Each row comes from the steps of one path. Every step used is in the known rows, and no mark comes twice. Write the path behind each row, first mark first.
Known rows
E > J > B > X: [ 18.2 -23.2  41.7   2.1  13.5 -16.7  11.5 -47.6 -12.2   3.6 -38.8  26.1
 -11.1  31.5 -28.2   4.9   3.0 -11.0  15.5]
G > X: [ 19.5  -7.7 -31.4  -8.6  28.0  -8.8  17.3  32.5 -30.6  33.8 -16.2  18.4
  -5.5 -24.2 -17.5 -37.9  -9.9  -9.3  21.2]
X > E > J: [ 18.3 -25.0  10.2  31.6  17.1 -15.3  18.6 -19.3 -11.0  24.2 -17.1   4.5
 -34.6  -4.1  -7.8  -2.4   1.1 -29.3  21.9]
B > X > G > J > E: [ 24.7  -4.9  57.0  -5.8 -26.4   2.1  -3.9  -3.5  21.1  17.7   1.0  -2.6
   3.6  10.0 -21.6 -29.8 -15.2 -21.9  18.5]
J > B > X > W: [ 10.5 -14.4  72.0 -16.4  16.5   0.0  -3.7 -65.1 -19.5   9.6 -28.6  21.5
  10.6   2.9 -38.8 -18.1 -18.9  -8.2  19.2]
X > G > J > W: [ 16.5 -10.0 -28.4 -15.1  22.6  -1.3  -8.9  26.7  26.4  47.8  33.8  -5.6
 -36.6  -3.9 -11.7  -5.7   4.2 -12.7  37.9]
B > X: [ 12.6  -7.7  33.7 -10.4   0.0  -0.2  12.0 -18.7 -22.7  26.0 -12.2  -3.5
  -7.0  -0.3 -20.7 -38.4  -9.0 -24.7   9.4]
E > J > W: [  6.5 -19.6 -36.8  -4.4  36.5 -26.9  -5.0   9.5  -1.6  23.3  -6.9  12.9
 -27.8  10.5   1.1   1.3  12.8  -7.8  28.2]
J > B: [ 19.3 -19.3  27.6 -13.6  12.7 -16.6  13.7 -35.1   1.1  34.7 -26.7  37.1
 -13.6 -10.4 -24.5   5.8  -4.4   6.5  15.6]
X > G: [ 18.0  -7.1  -0.8  11.3  19.9 -10.5  16.8 -16.6 -13.9  12.0  11.6  -4.4
 -18.1  -4.4 -13.2 -19.2  -7.2  -2.1  32.8]
X > G > J > B: [ 27.8 -19.7  27.1  -0.9  10.2  -1.5   2.8 -15.4  29.1  37.5   5.8  22.6
 -30.7  -1.5 -32.5  19.8  -1.5   2.3  32.9]
E > J > B: [ 18.3 -30.3  21.5   8.1  25.0 -27.4   7.9 -32.3   1.7  12.2 -34.7  42.7
 -22.8  12.6 -19.6  27.3   7.0   8.1  23.1]
B > J: [ 15.0 -14.9  23.3  -3.9  19.8 -22.3 -10.0  32.6 -25.1   4.6   2.1   8.0
 -24.6  -9.3  -3.9   4.8 -12.2   8.0  14.9]
B > J > E > X > G: [ 17.6  -3.0  35.0   5.5   2.2 -18.0 -23.4   6.6 -11.6 -16.4   0.8  -1.2
   5.0  -2.4   1.4  35.1  -8.9  22.6  15.0]
E > X: [  7.1 -10.3   8.8 -12.2   6.1   3.0  -8.8 -12.8 -14.5  41.5 -10.9   6.0
 -17.1 -28.2 -14.0  14.2  10.3  -4.8  11.5]
X > B > J > E: [ 12.4 -16.5  50.8  -2.0  -5.7 -26.1  -4.3  47.1 -22.3 -22.6 -29.8  29.7
  14.5  -0.6   2.4   4.1 -17.0   6.9  -7.2]
B > J > E: [ 18.0 -10.8  52.5  -7.6  -3.1 -32.6 -14.7  27.1  -6.3  -5.7 -16.4  23.5
   2.6  -9.3   3.8   5.3 -21.4  15.2   6.7]
X > B: [  7.6 -17.6  14.5  -2.8   9.4  -4.5  18.8  17.5 -26.6  17.4 -21.5  18.2
  -5.0 -12.0 -15.2 -20.8   0.2 -14.8   4.3]
J > E > X: [ 10.2  -8.2  33.6 -15.6 -16.0  -7.3 -11.2 -19.7   4.9  31.2 -28.6  21.5
  10.2 -26.4  -7.2  12.6   1.0   3.3   3.2]
J > W: [  7.2  -9.8 -26.3 -22.9  25.9 -16.1   3.0   6.1  -0.6  47.9   2.7   8.9
 -19.8 -14.2  -4.2 -16.4   1.8  -9.4  20.2]
B > J > W: [  9.6  -9.1 -14.7 -22.5  34.7 -27.3 -18.4  37.0 -14.2  18.2  11.8   3.4
 -25.5  -5.4   4.9   5.6  -5.4   5.8  16.4]

Write each row's path
[ 17.3  -1.0  19.8   6.1   7.4   1.8  21.4 -29.5 -25.3   4.7   9.5 -19.8
  -6.3  14.8 -20.5 -39.0 -11.0 -19.1  24.1] | B > X > G
[ 11.0 -10.3  -9.4  -5.7  43.2  -2.6  -4.2  20.7 -40.0  16.3 -14.8  20.7
   5.1 -27.7 -23.6 -45.1 -21.7  -6.0  34.7] | G > X > W
[ 14.7 -14.4  47.4 -25.3 -28.5   4.9 -31.1  13.5  33.0  56.2 -17.1  25.5
  -7.4 -32.8 -14.5  23.7   6.2  -8.1   5.7] | G > J > E > X
[ -0.7 -10.8 -17.7 -23.7  31.2  -5.1 -23.4  50.5 -37.2  10.4  -5.0   1.7
  -9.8  -5.3   0.4  36.2  16.3  -0.2  -3.3] | E > X > B > J > W
[ 20.4 -10.3   7.5  -4.6  12.2 -24.0   4.7  86.3 -43.4 -19.4 -36.7  33.0
  27.4  -4.7  -3.3 -13.3 -21.5   4.4  -3.8] | G > X > B > J > E
[ 22.0  -6.9  30.5  -4.1  -3.8  14.2  -0.4   4.6   2.6  29.3  19.2 -19.0
 -24.6   9.5 -28.5 -28.6  -5.7 -28.6  27.4] | B > X > G > J
[ 17.0 -13.2 -18.6  -1.5  35.8 -12.8   7.3  90.5 -63.5 -11.5 -21.9  19.3
   0.3  -4.3  -9.8 -13.1 -12.5  -2.2   5.1] | G > X > B > J
[ 12.2  -7.7  47.8 -14.3  -7.9 -18.4 -32.6  14.4 -11.1   3.8 -19.5  15.5
   3.4 -17.6   2.1  35.0  -6.2  17.2  -0.6] | B > J > E > X
[ 21.4 -14.7  11.9   2.5   7.4   2.5  -4.3  16.3  15.4  35.4  23.8  -2.6
 -35.3  -9.3 -20.4  -9.0  -2.1 -11.2  36.1] | X > G > J
[ 24.8 -17.0  26.0  22.5  21.6 -14.5  19.6 -56.5 -14.5 -17.1 -19.2   7.6
 -10.3  47.1 -27.9   4.0   2.1  -4.0  30.5] | E > J > B > X > G
[ 33.5 -25.3 -15.5  25.0  36.3 -18.0  34.5 -11.4 -19.0  27.7 -42.8  34.1
 -16.7  -0.2 -24.1   7.1  -3.1 -18.5  21.8] | G > X > E > J > B
[  9.1 -18.6  49.0 -18.8 -28.7  10.8 -21.3  34.2  15.5  39.1 -31.2  31.0
   6.3 -25.5 -17.1  23.1  11.5 -15.1  -8.2] | G > J > E > X > B
[ 14.2 -21.7  83.3 -24.0   5.2  12.5 -22.6 -33.0   6.8  33.4 -18.1  25.2
  -7.5  -3.3 -46.9  -8.7 -13.0 -18.9  22.3] | G > J > B > X > W
[ 24.8 -30.6  27.5  26.8  20.2 -21.3  26.2 -54.5   2.0  25.4 -36.0  29.4
 -28.6   4.1 -20.5  24.1   2.2 -15.9  18.5] | X > E > J > B
[  1.2 -10.0  61.2 -15.0  -1.0  -2.7 -33.2 -31.4  -4.3  16.8 -29.1  25.2
  22.3 -31.9 -13.0   4.9  -9.4   6.4  15.0] | J > E > X > W
[  2.8 -10.1  71.4 -11.9   7.9 -12.6 -51.1   1.0 -19.6 -14.6 -19.9  18.5
  15.2 -22.4  -4.6  27.5 -17.2  19.0  12.9] | B > J > E > X > W
[ 23.4 -19.3  59.3 -24.8  -8.9   6.4  -1.7 -18.0  17.6  51.0 -18.9  22.6
 -19.9   1.4 -40.5  -1.3  -1.4 -20.4   9.9] | G > J > B > X
[ -2.3 -12.1  34.8 -12.4  20.3   8.4 -28.8 -27.8 -23.3  24.6 -10.9   8.7
  -5.5 -33.3 -20.2   4.0  -1.0  -2.7  24.3] | E > X > W
